Each row comes from the steps of one walk. Every step used is in the known rows, and no mark comes twice. Write the walk behind each row, first mark first.
In the rows, zero is written as 128.
Known rows
nuru > nukegen > nasore > golo > dubo: [126 146 122 139 127  89 141 133 128 138 137 121 119  90 130 103 128 105
 133 107 129 121 128 145 128 110 114 128 111 103 150 129 158 141 136 189
  76 156 119  76 154 116 137 152 117  60 117]
mugule > golo: [102 103 115 122 144 136 101 160  98 155 148 135 153 138 137 121 114 126
 139 118 135 118 116 113 122 122 121 118 123 125 127 120 135 125 160 123
 123 124 120  98 133 133 110 161 137 162 135]
nuru > gilub: [126 130 125 108 133 157 129 148 112 151 140 163 138 126 124 156 122 151
 138 152 120 108 134 130 112  96 103 147  96 121 171 107 131 153 140 169
  99 120 138 101 133 144 112 139 128 100 121]
supe > golo > mugule > lizur > bola > buzovud: [147 118 128 145 138  61 100 128 209 143 110 107 134 151 143 132 144 129
  93 155 151 156  95 117 128 116 138 133 144 123 109 132 128 147 122 127
 151 117 128 120 138 109 116 120 100 160 144]
mugule > nore: [106  99 116 118 113 151 109 130 151 136 118 160 154 122 132 103 108 127
 146 133 114 115 117 110 122 126 120 126 121 126 162 117 135 137 150 124
  98 123 134  96 132 140 118 119 127 177 117]
lizur > bola > buzovud > gadi: [132 136 141  85 130 147 137 100 103 135 121 126 119 115 119 132 161 128
 139 199 135 140  66 130 108 122 137 116 132 122 124 126 128 126  62 121
 116 145 153  84 119  99 152 122 130 193 119]
nukegen > nasore > golo > mugule: [112 151 138 154 145 105 124 139 135 128 134 142 124  94 144 123 117 135
 116  81 136 143 150 139 139 113 133 128 114 109 129 134 166 135 150 146
 115 107 106 168 171  99 133 149 102  74 119]
nasore > nukegen: [155 114 120 114  84 119 117 141 129 143 126 141 153 115 125 142 126 131
 144 154 125 124 134 162 109 123 114 123 109 127 139 131 136 133 128 155
  78 129  97  70 155 138 115 119 118 124 129]
gadi > vifur: [ 96 159 138  87 119 162 131 126 110 121 143 144 150 105 121 152 111 164
 134 127 123 132 104 120 108 115 120 126 111 131 137 135 123  64 129 129
 150 125 142  92 125 144 111 138 123 134 123]
supe > golo > mugule > lizur: [137 117 123 153 136  65  93 146 210 135 114 114 148 143 149 135 122 127
 114 122 146 153 131 117 129 112 127 137 135 121 118 130 132 150 155 129
 151 113 116 132 152 121 109 113 101 130 145]
gilub > nuru > soseva: [129 132 141  99 128 136 152 141 120 110 119 138  74 132 133 101 114  72
 103 171 108 107 117 131 139 125 105 113 132 116 143 132 128 125 122 112
 126 135 122  61 127 169 137 127 110  61 128]
buzovud > bola: [103 121 131  96 122 157 163 122 128 115 131 145 140 119 117 145 121 128
 172 135 129 134 155 134  95 117 116 113 116 152 130 132 144 142 109 121
 110 138 125 146 105 115 156  99 132 107  98]
nasore > golo > mugule > lizur > bola > buzovud > gadi > vifur: [137 160 125 152 170  95 121 103 115 124  86 116 113 113 133 150 144 146
 106  84 139 147 102 102 122 138 156 121 129 123 108 124 137 109 109 139
 173 114 124 106 142  79 116 158  83 124 154]
lavu > fuge > posuv: [113  93 141 107 108 167 122 147 136 127 132 120 163 100 152 132 103 125
  84 169 102 159 108 161 123 138  98 156 110 147  88 114  90 109 136 129
 132 180 146 130 127 138 126 137 131 126 125]
vifur > gadi: [128 120 105  98 136 153 130  99 106 133 157 142 159 157 121 120 158 109
 162 135 141 115 123  99 118 140 153 120 124 133 133 116 136 152 132 129
 130 140 127 144 134 143 123 113 136 129 119]
bola > buzovud > gadi > lavu: [128 136 112  98 136 155 165  95  86 135 136 141  98 129 130 131 127 121
 135 129 125 153 139 134 115 118 144 133 127 114 120 122 134 127  89 130
  87 157 132  67 140 108 131 125 124 171 121]
gilub > nuru > nukegen > nasore > golo > mugule > lizur > bola: [133 144 134 165 129  58 134 136 127 120  99 131  54 132 137 120 138  80
  75 158 132 118  99 116 132 106 125 106 142 107 119 138 150 146 118 122
 112 127 128  95 150 149 149 132  89  24 143]
kuga > golo > mugule > nore > vular: [117 148 139 170 130 136 105 146 196 132 105 168 149 118 103 105  86 144
 134 100 122 150 123 117 130 133 125 156 108 117 156 115 111 154 201 122
 107 143 134 156 130 155 142 116 134 182 112]
golo > dubo: [135 120 124 109 101 148 122 130 140 151 137 101 150 107 140 108 134 126
 143  85 125 128  92 163 143 108  94 128 139 118 148 127 146 128 110 151
 112 153 132 110 149 120 134 127 114 141 128]
lizur > mugule > nore > vular: [101 118 142 162 120 140 140 138 140 136 119 151 138 130  96 128 106 146
 128 117 110 112 150 109 127 145 117 140 128 122 152 129 118 149 155 114
 113 109 119  82 102 166 139  86 162 178 139]
vifur > gadi > lavu > fuge: [116 104 102 108 128 166 147 100 101 128 169 141 143 180 113 104 158 108
 120 126 122 148 141 101 128 149 160 136 130 137 102 111 125 152 138 145
 142 171 141 141 148 155 122 107 137 137 146]
nore > mugule > lizur > bola > buzovud: [159 135 124 173 141 126  67 137 128 132  98 106 129 153 127 181 137 130
  88 175 117 115  65 106 132 139 116 137 123 132 121 130 121 137  88 115
 138 128 138 175 101 123 108 141 127 139 138]
nukegen > nasore > golo > mugule > lizur: [117 150 132 162 150  99 115 139 142 135 120 124 116 108 147 142 120 131
 109  83 138 140 146 127 142 111 134 124 118 109 117 130 167 136 143 145
 135  99 104 161 166 108 130 151  94  54 132]
kuga > golo > dubo: [126 146 135 124 119 141 116 140 189 138 120 116 146 108 140 111 119 130
 153  94 128 154  95 153 133 106  99 150 106 113 151 114 138 145 146 159
 112 180 136 104 156 154 157 130 150 162 111]
soseva > nuru > nukegen > nasore > golo > mugule: [113 133 126 151 122 127 120 128 122 125 126 138 120  99 143 131 108  99
 112 145 121  88 125 126 158 120 131 129 156 112 136 138 150 125 176 147
 101 121 126 117 134 114 136 122 111   4 130]
supe > golo > dubo: [124 114 122 102 117  75 121 137 200 147 138 106 157 114 142 100 136 126
 146 111 136 154 102 152 138 112 104 135 130 114 146 129 142 153 132 158
 115 155 120  92 157 106 129 109 126 158 126]
mugule > golo > supe: [108 122 118 113 134 124 100 161 109 156 171 131 162 126 145 119 126 138
 136 123 150 116 119 126 113 124 132 110 133 132 121 120 139  91 176 109
 125 104 112 134 108 130 128 168 157 163 120]
gadi > buzovud > bola > lizur > mugule: [161 141 129  91 126 137 186 106 115 118 132 125  82 142 133 153 160 126
 149 136 140 141 156 117 116 132 135 127 114 142 121 137 111 123  93 129
 129 137 126 138 127 135 142 119 154  88 117]
golo > mugule: [142 125 133 157 119 146 103 139 136 126 128 140 152 125 143 121 110 133
 115  95 135 128 137 139 125 111 122 136 142 127 133 135 130 123 150 115
 124 112 131 168 149 124 117 130  93 137 129]
gilub > nuru > nukegen: [133 124 125 124 115 104 150 142 109 115 116 152  78 131 135 114 120  75
 103 169 121 103 115 127 109 103 102 115 132 112 139 138 124 143 125 114
  79 155 134  68 138 170 136 119 115  65 123]
posuv > fuge > lavu: [108  79  92  98 163 163 123 131 105 125 125 133 135 101 119 134  99 119
 112 150  89 145 143 145 155 151 124 146 122 145 105 147 139 137 109 100
 129 153 127 108 100 134 134 106 123 150 141]
vifur > gadi > buzovud: [165 138 101  75 137 145 139  93  95 137 169 145 133 177 132 129 179 107
 157 138 149 122 102  93 122 143 161 119 123 131 130 120 126 138 128 136
 111 153 129 119 154 129 115 128 141  91 114]
supe > golo: [113 116 124  99 137  87 121 148 189 128 135 134 160 124 138 125 124 127
 146 154 137 148 128 129 112 112 114 133 112 119 137 130 130 154 145 139
 116 139 117 101 148 119 120 108 137 158 120]
vifur > gadi > buzovud > bola > lizur > mugule: [160 136 110  90 134 133 183  69 101 123 156 133 102 174 121 132 191 110
 164 130 152 132 152  86 121 159 175 122 125 148 116 124 124 146 105 129
 142 142 121 156 125 145 140 105 163  87 119]
fuge > lavu: [130  91  93 107 160 166 122 129 118 140 130 142 130 110 109 161  89 130
 114 144 108 122 153 139 141 165 107 125 147 128 124 143 142 123 123 126
 122 149 123 107 135 124 132 127 117 145 149]
nuru > nukegen > nasore > golo > mugule > nore: [121 136 123 169 131  83 124 132 141 129 126 154 123  99 131  92 110 110
 118 108 129 118 147 122 124 120 135 131 117 110 153 129 151 141 169 168
  74 131 120  95 151 122 128 150 107  78 116]
nukegen > nasore > golo: [ 98 148 134 119 150 115 138 140 127 130 135 140 125  93 138 134 122 130
 135 109 130 137 142 134 130 112 124 123  98 107 133 130 166 139 134 156
 109 120 106 136 164 106 137 147 123  76 112]
vular > nore > mugule: [133 110 135 148 108 147  93 143 104 107 127 127 167 129 105 108  88 142
 135 138  81 104 121 149 139 145 114 119 123 130 147 130  94 138 142 141
 105 123 136 171 121 134 126 137 131 147 117]
dubo > golo > mugule: [139 145 141 140 126 134 110 175 140 101 152 125 150 150 132 107 119 130
 116  84 150 107 162 184 142 109 114 143 151 129 121 136 123 104 166  99
 131 124 135 163 140  85  85 135 115 130 118]
nasore > golo: [120 126 111 120 172 122 131 144 119 118 108 138 146 110 133 137 125 126
 141  90 127 124 135 119 112 125 114 123 100 118 139 123 143 149 136 154
 124 137 109 114 155  97 113 149 117 127 128]

Which walk is each row?
[121  99 129 159 120 131  80 154  88 123 138 127 167 140 108  98  86 142
 132 124  86 103 116 137 144 153 124 114 127 131 138 124  96 134 163 138
 111 118 128 156 118 133 118 159 137 162 126]
vular > nore > mugule > golo
[139 175 149 128 130 117 113 137 127 108 134 101 117 147 124 133 143 146
 102 110 154 125 118 164 142 120 145 133 160 130  97 132 119  70 120  94
 173 117 147 116 118  75  90 140 108 131 135]
dubo > golo > mugule > lizur > bola > buzovud > gadi > vifur
[109 102 139 163 114 138 127 131 147 124 119 144 137 133 141 120 114 134
 126 115 119 113 156 112 121 128 121 139 133 127 147 127 140 139 147 122
 116 106 122  58 132 175 140 100 160 179 138]
lizur > mugule > nore
[132 140 144 139 112 130  96 104  91 114 107 104 134 129  98 134 111 157
 121 164  87 121  76 128 138 155 144 108 132 132 122 124  88 103  97 136
 148 117 148 123 101 125 135 142 123 148 134]
vular > nore > mugule > lizur > bola > buzovud > gadi > vifur
[125 105 127 150 140 130 139 134 113 137 121 101 110 128 131 124 135 128
 123 121 135 123 169 105 139 138 131 140 122 120 119 126 108 126 124 123
 184 104 123 151 120 184 118 140 159 183 161]
bola > lizur > mugule > golo
[130 149 139 130 136  57 109 107 185 134 113 114 126 127 137 137 141 146
 111 145 151 172  93 112 123 125 155 130 142 123 108 131 124 114 119 126
 166 116 132  91 136 102 123 116 103 156 146]
supe > golo > mugule > lizur > bola > buzovud > gadi > vifur
[121 120 118  99 126 159 164  96  92 133 137 132 107 118 143 129 116 119
 105 145 112 174 129 151 124 133 140 150 123 130  95 113 115 113  94 129
  95 185 140  71 133 110 132 132 127 162 126]
bola > buzovud > gadi > lavu > fuge > posuv
[148 143 126  97 123 135 190 105 122 131 124 142  84 139  95 143 147 135
 152 135 126 139 149 104 126 155 137 128 114 139 134 134  96 134 113 121
 118 133 126 145  99 129 141 105 156 105 117]
gadi > buzovud > bola > lizur > mugule > nore > vular
[152 155 143 139 134 116 110 146 133 111 128  98 117 156 130 127 146 127
 107 117 156 118 128 170 145 117 138 133 163 126  97 130 122 104 118  94
 156 122 142 129 125  70  96 134 109 133 133]
dubo > golo > mugule > lizur > bola > buzovud > gadi
[118 155 148  75 126 149 141  91  95 131 126 130 118 106 113 137 157 146
 134 193 135 144  55 125 104 126 145 115 129 127 122 129 123  93  64 121
 135 141 157  70 112 103 147 128 128 190 121]
lizur > bola > buzovud > gadi > vifur
[137 109 134 157 111 136  75 139 116 115 106  98 159 150  99 132 108 142
 124 167  86 101  84 130 145 143 120 109 134 134 129 127 100 139 115 139
 144 112 142 159 109 140 133 134 122 142 138]
vular > nore > mugule > lizur > bola
[125 143 130 136 119  68 161 134 120 127 121 137  61 106 143  96 131  78
  98 123 121 120 111 145 137 106 106 113 133  99 141 137 152 147 123 144
  75 157 119  74 160 143 150 134 107  25 123]
gilub > nuru > nukegen > nasore > golo > dubo
[115 119 125  93 126 154 179 107 131 114 115 125 117 107 109 136 133 125
 170 143 129 140 172 125 109 129 124 120 110 148 126 130 120 140  88 122
 152 132 132 209  95 130 146 108 131 124 111]
buzovud > bola > lizur
[153 138 104  69 134 143 166  79  99 129 168 151 125 175 123 132 181 108
 175 135 150 131 122  94 111 148 167 110 121 150 124 122 135 145 116 131
 108 156 123 136 132 117 136 111 146  70 100]
vifur > gadi > buzovud > bola
[143 143 140 148 130 122  92 171 152 107 131  96 141 169 126 130 140 130
 105 113 153 104 127 165 148 108 120 132 160 133 107 133 131 105 139  98
 169 114 142 150 129  90  90 132 107 124 139]
dubo > golo > mugule > lizur > bola
[129 135 123 174 139 113  60 166 102 135 158 137 166 129 142 139 112 140
 115 119 130 113 113 122 127 148 124 134 121 135 135 128 128 108 174 103
 111 114 110 208 100 120 110 168 165 155 122]
nore > mugule > golo > supe
[123 111 132 153 113 123  78 152  96 124 152 123 174 133 113  97  93 150
 130 127  98 102 118 146 138 153 131 109 133 134 135 124  99 113 173 129
 112 104 123 180 103 130 130 164 150 162 118]
vular > nore > mugule > golo > supe
[152 130 124  96 120 132 179  99 129 121 125 138  84 143 133 135 154 127
 150 134 133 140 152 106 121 141 140 127 118 143 132 132 113 125 106 128
 121 132 128 126 123 138 140 116 155 108 116]
gadi > buzovud > bola > lizur > mugule > nore
[127  99 127 161 106 125  81 144  97 135 140 110 166 135 111  82  93 142
 132  96  86 106 100 152 161 154 118 116 138 129 144 124 103 134 154 150
 111 127 129 151 124 125 125 160 131 162 131]
vular > nore > mugule > golo > dubo
[101 120 134 129 122 141 192 105 139 121 107 136 108 113  77 131 125 138
 161 128 117 135 190 110 120 156 131 128 116 147 134 129 109 153 110 111
 151 116 124 189  68 150 156  80 155 149 123]
buzovud > bola > lizur > mugule > nore > vular
[128 151 138 155 153  94 121 122 143 143 116 117 101 114 140 138 142 133
  88 117 140 143 108 127 142 116 146 123 127 111 109 130 163 133 109 145
 136 103 116 150 153  96 135 158  92  84 130]
nukegen > nasore > golo > mugule > lizur > bola > buzovud
[151 143 124  69 123 147 167 118 113 124 146 147 109 144 136 156 147 125
 161 140 138 138 123 126 103 119 124 116 114 144 127 135 127 122 108 130
  88 154 126 109 135 101 141 122 138  69  96]
gadi > buzovud > bola
[104 109 132 131 133 133 178 113 119 120 121 118 106 125 117 133 134 129
 155 119 135 137 191 113 116 141 136 124 121 150 115 130 126 139 107 117
 167 115 118 172  91 154 151 111 158 142 132]
buzovud > bola > lizur > mugule > golo
[130 106 126 167 109 137  93 128 157 131 118 160 153 126 141  92 103 133
 117  91 125 124 131 121 133 126 132 135 147 129 152 126 133 128 170 113
 110 104 134 149 144 130 114 124  94 167 129]
golo > mugule > nore
[108 118 125 102 120 183 120 136 110 145 132 156 134 120 135 170 111 132
 132 182 107  78 110 123 151 110 109 141 140 122 160 117 135 140 159 149
 113 109 141 109 115 135 122 111 132  37 132]
soseva > nuru > gilub
[150 123 123 174 126 133  86 140 150 137 106 111 138 143 148 152 115 128
 104  99 137 124 129 118 132 108 123 130 145 127 114 129 133 124 139 114
 156 100 128 158 142 137 109 132  82 105 150]
golo > mugule > lizur
[136 118 133 140 130 145 151 125 129 121 111 103 109 116 129 136 138 128
 126 135 130 126 175 117 132 126 120 145 119 119 127 132 105 129 103 125
 179 109 130 165 123 184 125 119 151 169 150]
bola > lizur > mugule
[143 154 141 150 124 126 103 102 124 136 104 108 116 130 133 153 139 148
 100 131 141 144  84 112 127 122 152 122 153 130 103 131 126  89  98 110
 176 103 146 117 124 117 125 133  82 135 153]
golo > mugule > lizur > bola > buzovud > gadi > vifur
[112 110 131 133 119 125 178 106 127 131 124 100 105 118 120 118 142 128
 155  93 135 141 175 130 131 140 130 126 131 147 119 129 134 139  98 129
 165 124 120 167  96 146 156 113 153 142 137]
buzovud > bola > lizur > mugule > golo > dubo
[115 119 138 123 124 144 188 105 132 107 114 118 106 115 115 142 138 130
 156 131 132 138 196 122 111 132 128 128 118 150 120 134 124 141  89 120
 162 119 123 183  95 155 159  93 153 130 124]
buzovud > bola > lizur > mugule
[106 107 133 130 118 139 181  99 146 111 107 130 109 116 114 123 130 129
 158 127 125 135 192 112 116 143 135 128 121 150 132 128 125 145 102 117
 154 115 126 171  91 157 155  91 153 149 123]
buzovud > bola > lizur > mugule > nore
[154 144 126  93 129 117 175 114 110 132 155 122  90 143 140 143 165 134
 145 128 154 140 154 115 114 139 148 119 125 147 110 133 118  98 119 118
 134 120 116 150 109 132 147 142 172 101 116]
gadi > buzovud > bola > lizur > mugule > golo > supe
[142 164 136 161 139 122  76 117 101 122 101 111 122 128 123 186 134 146
 105 168 117 132  63 102 129 147 134 133 119 131 119 129 118 104  84 112
 154 126 141 146  99 116 115 138 129 135 141]
nore > mugule > lizur > bola > buzovud > gadi > vifur
[114 107 137 169 121 117 121 144 116 153 145 102 135 138 151 113 130 132
 121  69 136 120 135 135 142 126 116 134 148 126 125 129 150 128 145 136
 135 121 110  54 140 159 138 134 160 169 157]
lizur > mugule > golo > dubo
[125 103 126 149 123 139 144 116 145 125 103 118 112 117 128 112 130 129
 127 130 122 122 170 103 139 139 129 145 121 121 142 124 108 135 119 124
 168 102 133 150 120 188 123 114 152 193 151]
bola > lizur > mugule > nore
[128 130 136 146 119 128 103 166 157 105 143 140 152 150 131  84 113 131
 117  80 141 104 158 170 148 121 124 144 154 131 136 129 126 109 181  98
 121 117 137 149 138  88  81 131 117 155 117]
dubo > golo > mugule > nore
[127 160 139  89 124 134 124 178 141 104 178 118 160 133 134 120 137 139
 135 123 158 100 154 194 122 108 113 129 142 132 121 131 129  77 161  96
 125 120 126 160 109  89 106 138 161 135  96]
dubo > golo > supe
[157 134 134 160 127 126  98 111 131 139  98 104 116 138 138 147 142 128
 104 137 145 138  94 117 128 117 145 123 155 125 105 127 130 123  97 109
 158 107 140 131 130 112 131 129  85 139 150]
golo > mugule > lizur > bola > buzovud > gadi
